In the rows, zero is written as 100.
Known rows, with every step that occurs
T N Z D: 91 100 90 75 102 105 112 71 107 76 108 130 103 102 93 107 130 126 88 102
 80 130 125
P N Z: 85 96 126 99 106 115 95 101 85 64 72 129 111 95 75 94 88 127 58 104 101
 99 99
T N M: 92 103 65 100 114 111 59 70 130 108 76 133 90 105 49 110 99 121 84 91
 108 117 130
A P D: 115 60 102 95 96 115 105 101 98 111 100 127 131 93 75 68 124 117 85 110
 104 69 139
A Z: 102 85 118 136 129 114 76 72 99 111 75 75 123 71 72 105 111 97 68 83 117
 70 117
P A Z D: 97 72 131 127 105 113 82 36 100 127 93 59 148 66 117 89 135 92 59 90 101
 48 123
Z D: 116 84 87 107 100 113 133 66 102 90 103 101 116 85 103 96 121 113 106
 109 95 91 141
P D T N: 95 93 86 90 84 108 77 135 132 109 103 130 95 120 60 111 135 134 81 117
 84 66 119
D T N Z: 100 104 106 100 103 107 74 119 109 77 125 126 91 118 52 138 99 125 90
 118 88 113 113
D P: 129 75 114 138 98 122 91 103 88 98 110 98 121 98 85 116 56 114 124 120
 107 106 129
A Z D J: 98 88 93 120 116 123 140 78 81 101 89 83 102 87 94 101 141 113 75 90 100
 111 138
M D P A Z: 104 63 140 140 86 113 68 78 95 108 109 85 149 105 94 109 67 97 77 103
 103 60 121
Z D P A: 123 65 131 122 77 118 94 63 90 113 130 84 146 93 129 103 82 109 114 130
 89 83 139
M D P N J: 111 84 85 95 62 109 134 139 96 53 87 146 107 137 91 108 48 143 113 134
 93 148 118
A Z D P: 113 68 117 128 67 120 108 67 96 108 109 70 134 90 106 114 105 101 95 91
 91 79 148
P A: 112 81 133 131 137 110 64 73 89 114 91 89 132 78 93 93 90 102 89 117 115
 74 107
A P N J: 119 71 80 95 91 116 107 113 91 84 83 129 118 96 77 76 98 124 102 118 103
 136 125
D T N M: 100 101 70 109 85 109 61 99 138 106 102 125 76 126 39 132 97 124 96 105
 99 99 135
N M D: 102 95 72 103 99 103 126 71 119 71 81 144 88 120 56 106 80 117 92 101
 114 101 139
A Z D P N J: 98 81 106 99 54 119 124 91 90 91 76 85 121 103 115 104 98 129 84 105 88
 126 130
N Z: 107 95 130 110 132 111 107 86 79 70 93 117 108 90 70 112 80 118 85 113
 113 116 109
Z D P: 128 69 101 115 68 119 128 83 95 94 127 96 123 99 114 110 82 115 129 117
 89 107 149

Rows
112 91 65 104 68 107 103 99 133 99 132 109 96 116 83 124 141 121 114 113
 71 93 141
Z D T N
111 109 47 86 89 96 126 140 128 66 116 148 74 142 59 135 98 139 123 141
 87 150 121
M D T N J
113 91 79 113 119 123 156 88 81 87 103 109 90 99 98 99 128 126 107 118
 94 136 138
Z D J
95 101 90 87 86 96 109 127 124 51 136 153 85 142 52 139 97 130 93 121 78
 112 117
M D T N Z
91 80 126 129 127 122 106 62 80 122 92 66 122 82 111 91 139 104 59 103
 102 91 125
P A Z D J
106 74 118 114 78 111 81 67 105 95 109 126 119 129 83 112 40 112 101 124
 110 91 136
N M D P A
113 96 120 99 79 109 149 89 94 63 134 109 99 112 83 131 109 116 101 123
 84 98 135
N Z D T
85 94 115 82 81 112 130 80 92 56 87 128 113 97 104 89 116 128 63 106 82
 104 119
P N Z D
115 82 130 102 75 117 135 75 76 67 129 111 119 106 107 122 75 121 111
 122 87 124 139
N Z D P
125 74 96 123 80 114 121 111 99 73 120 124 116 124 82 118 54 120 125 125
 98 104 138
M D P
98 82 140 109 81 121 90 118 79 66 94 123 119 109 84 111 52 130 80 117 93
 112 110
D P N Z
115 59 93 116 82 119 79 103 102 95 95 122 134 88 75 68 107 113 90 102 97
 76 127
A P N
110 93 60 107 80 99 96 130 139 78 131 135 91 136 58 131 107 127 110 119
 79 89 126
M D T N
112 83 88 112 68 108 117 85 111 72 105 141 99 138 66 124 42 120 113 113
 108 109 149
N M D P
104 102 84 99 111 113 110 119 90 76 52 122 101 95 86 93 85 138 90 122
 107 139 103
P N J
111 68 114 81 32 114 133 103 102 64 141 127 120 114 88 100 125 116 86
 116 66 85 145
A P N Z D T
84 110 82 79 124 119 133 99 89 71 112 142 77 114 87 111 136 139 86 117
 79 170 125
T N Z D J
107 63 161 151 103 121 38 73 87 136 100 58 154 80 98 107 73 93 78 102
 114 55 115
D P A Z
103 69 85 103 72 121 73 78 115 98 80 138 116 100 60 76 96 113 77 90 107
 83 141
A P N M
82 106 114 66 93 106 89 133 115 84 106 144 89 129 55 119 122 139 63 119
 84 89 111
P D T N Z
97 76 111 65 72 107 83 129 114 93 134 155 109 126 50 104 133 129 75 121
 78 86 132
A P D T N Z
94 74 60 95 74 120 129 110 105 67 91 172 86 138 50 75 98 130 78 101 97
 128 147
A P N M D J
87 102 44 87 94 104 87 76 143 79 86 158 82 129 51 109 99 127 87 92 99
 114 135
T N M D
111 97 79 109 67 97 126 95 126 71 111 137 80 141 46 135 74 117 105 116
 105 83 143
N M D T
99 86 104 85 77 115 104 84 99 76 131 125 107 116 102 122 92 127 107 111
 72 136 136
T N Z D P
93 85 122 93 60 111 118 125 89 38 105 151 111 135 83 114 52 138 79 115
 85 109 114
M D P N Z
98 78 147 142 136 115 46 56 92 132 76 61 145 65 88 92 110 91 54 91 118
 51 104
P A Z
103 65 110 79 59 117 128 76 94 65 115 136 126 97 99 75 126 121 78 102 78
 96 139
A P N Z D
93 81 92 100 76 109 49 76 128 102 110 139 108 138 71 113 58 122 94 116
 94 103 132
T N M D P A
108 70 99 108 46 123 116 98 99 87 103 106 125 105 117 95 90 126 101 110
 76 91 138
Z D P N
